What can hang from each mark:
nuso: kedo kidebek mora
rolisa: mora zega
zega: benizot rolisa
kidebek: kedo mora nuso
kedo: kidebek nuso
mora: kidebek nuso rolisa

Every row comes from one small tree of marks. The marks that hang from a mark follow it in brackets, in alphabetical order. Every link used is in the known rows. Which tree was each row made from?
In the rows, 128 means zero.
Known rows:
kidebek{mora nuso{kedo}}: [168 119 174 117  72 101 128 109 166 142 156 144  93 175 153 155 150 167
 117 137 120 127]
rolisa{mora{kidebek nuso} zega}: [141 164 131 162 102  90 136  93 224 170 152 121 114 122 167 155 116  60
 105 120  95 133]
kidebek{kedo mora{rolisa} nuso}: [165 107 188 114  55 121 138  73 161 105 130 145  78 209 178 146 159 159
 145 115 110 112]
zega{benizot rolisa{mora{kidebek{kedo} nuso}}}: [140 173 129 162  80 131 121  61  81  75 129 132  82 130 163 165 111  95
 105 151 121 145]
rolisa{mora{nuso{kedo}}}: [135 151 153 151  78  89 132 107 172 138 160 131 126 157 141 152 133  98
  85 126 116 132]
nuso{kedo mora{kidebek rolisa}}: [173 163 118 154  80  79 123 107 116 111 141  99  81 185 122 165  99  80
 100 144 111  96]
zega{benizot rolisa{mora{kidebek}}}: [133 169 113 164 108 148 109  65  67  72 138 130  85 119 141 176 108  99
 105 156 138 158]
rolisa{mora zega{benizot}}: [148 139 126 140 120 116 124  58 158 147 162 139 113 100 103 160 117  93
 111 143 140 159]
kidebek{mora{nuso{kedo} rolisa{zega{benizot}}}}: [159 127 135 147  59  85 140  88 151 111 140 117  87 142 170 177 104  92
 108 125 100 106]
rolisa{mora{kidebek{kedo{nuso}}}}: [134 154 135 158 102  95 134  94 170 149 142 131  88 185 146 122 147 116
 124 122 123 135]
nuso{kidebek{kedo mora{rolisa{zega}}}}: [179 126 146 140  69 103 128  89 160 136 138 121  82 177 126 134 154  92
 127 134 112 109]
zega{benizot rolisa{mora{nuso{kedo}}}}: [137 164 131 152  72 128 112  78  75  75 148 136 102 120 142 176 106  99
  84 164 130 153]
kedo{nuso}: [106 120  94 139 111  90 109 140 148 162 166 119 106 160 184 111 138 146
 106 116 155 172]
mora{kidebek{kedo} nuso rolisa{zega{benizot}}}: [151 160 119 155  86  88 143  80 142 118 117  91  88 149 196 147 108  70
 116 112  75 110]
kidebek{kedo}: [147 130 161 128 104 108 134  89 135 154 154 138 117 160 118 100 161 141
 105  94 155 150]
kidebek{kedo mora{nuso rolisa{zega}}}: [163 120 168 139  46  90 154  72 187 127 133 135  87 166 177 141 132  97
 125  94 104 103]
kedo{kidebek{nuso}}: [135 142 118  98 122 103 107 117 145 153 155 108 112 185 203 108 159 156
 116 120 128 162]
mora{kidebek rolisa}: [123 151 108 166 122 118 126 112 123 101 130  85 100 172 179 154 121  93
 110  98 108 122]
kidebek{kedo mora}: [163 116 174 136  80 103 147  70 154 141 144 154  85 166 128 121 158 145
 128  94 151 126]
mora{nuso{kidebek} rolisa}: [126 139 110 155  75 103 111 130 139 100 139  84 116 173 205 159 129  68
  92 122  94 122]
rolisa{mora{kidebek nuso{kedo}} zega}: [157 173 141 159  89  73 141 104 220 177 155 119 115 133 141 151 115  64
  94 134  85 122]

Write each row's tree:
[148 113 137 146  89 115 134  85 169 120 147 125  93 143 158 165 120 100
 121 103 126 122] | kidebek{mora{rolisa{zega}}}
[152 159 114 156 131 109 129  61 160 150 147 125  96 106 117 162 112  81
 120 143 120 144] | rolisa{mora{kidebek} zega{benizot}}
[141 129  73 143  85  76  89 135 143 157 161 113  77 175 170 128 128 108
 114 164 149 150] | kedo{nuso{kidebek mora}}
[181 140 124 139  63 101 108  86 118 108 138 112  79 197 120 145 134  73
 119 155 128 108] | nuso{kidebek{kedo} mora{rolisa}}
[125 133 122 144  84 100 127 113 176 126 151  98 129 136 203 157 108  69
  91  99  99 133] | mora{nuso rolisa{zega}}
[145 150 122 151  58  82 117 144 133 110 143  82 117 187 173 154 128  73
  79 139  81 108] | mora{nuso{kedo kidebek} rolisa}
[129 138  76 151 103  75 106 125 147 155 153 114  73 169 189 129 113 117
 119 135 148 148] | kedo{nuso{mora{kidebek}}}
[161 150 150 144  75  89 129  89 221 175 158 133 119 138 135 137 140  62
 103 140 102 134] | rolisa{mora{nuso{kidebek{kedo}}} zega}
[147 157 143 154  71  85 122 118 171 141 157 121 120 167 134 152 141  83
  87 148 105 126] | rolisa{mora{nuso{kedo kidebek}}}
[140 161 154 152  57 129 112  97 138 104 149 138 110 155 155 147 138  83
  89 144 120 146] | zega{rolisa{mora{nuso{kidebek{kedo}}}}}
[199 153 115 138  59  77 105 115 138 137 157  99  91 173  90 160 111  53
  94 185 106 101] | nuso{kedo kidebek mora{rolisa{zega}}}
[147 156 119 126  72  66 130 128 168 141 150  83 122 171 193 133 114  74
  85 119  78 116] | mora{nuso{kedo{kidebek}} rolisa{zega}}
[146 148  98 149 103  92 133  90 131 132 124  96  69 168 171 126 115 101
 133 127  99 125] | mora{kidebek{kedo{nuso}} rolisa{zega{benizot}}}
[169 153 127 147 100  92 125  78 134 142 143 126  79 162 132 136 123 100
 119 120 145 124] | nuso{mora{kidebek{kedo}}}
[151 129 151 148  67  79 140 108 164 137 152 132  99 150 168 153 130 120
  99 108 124 119] | kidebek{mora{nuso{kedo}}}
[186 160  98 115  80  68 114  86 107 125 150  98  81 173 123 146  96  82
 106 164 117 111] | nuso{kedo{kidebek} mora{rolisa{zega{benizot}}}}
[133 155 118 133  71  74 127 133 132 111 143  81 117 196 204 136 122  94
  85 112  87 114] | mora{nuso{kedo{kidebek}} rolisa}
[128 126  76 122  89  68 118 121 171 151 144 100  66 200 233 109 130 126
 137 122 118 137] | kedo{kidebek{mora{rolisa{zega}}} nuso}
[144 119 125 149  73 102 135  77 155 103 137 119  87 130 196 180 104  88
 119 111 110 118] | kidebek{mora{nuso rolisa{zega{benizot}}}}
[149 123 135 116  85 123 103  97 141 108 152 124 100 177 181 171 123 125
 118 139 129 139] | kidebek{nuso{mora{rolisa}}}
[147 125 126 127  78  79 121  99 144 161 155 140  84 182 148 100 141 140
 120 124 159 148] | kidebek{kedo{nuso{mora}}}
[172 135 152 110  78  96 108 111 146 146 166 135 105 172 136 151 132 143
 102 156 132 138] | kidebek{nuso{kedo mora}}
[145 154 133 142  99 109 123 127 134 109 133  89  97 199 180 156 130 121
 111 129  81 114] | mora{kidebek{nuso{kedo}} rolisa}
[137 127 109 138 116 123 120  85 118 110 149 104 112 123 144 160 109  93
 106 119 127 146] | mora{rolisa{zega{benizot}}}
[156 156 117 149 110  91 134  63 168 164 142 132  78 135 124 134 122  99
 132 149 117 142] | rolisa{mora{kidebek{kedo{nuso}}} zega{benizot}}
[164 148 134 129 102 116 131  75 137 121 122 104  81 168 170 145 127 114
 136 134  84 122] | mora{kidebek{kedo nuso} rolisa{zega{benizot}}}
[140 179 121 166  80 122 116  80  77  77 136 123  88 126 154 177 101  89
  91 164 114 142] | zega{benizot rolisa{mora{kidebek nuso{kedo}}}}
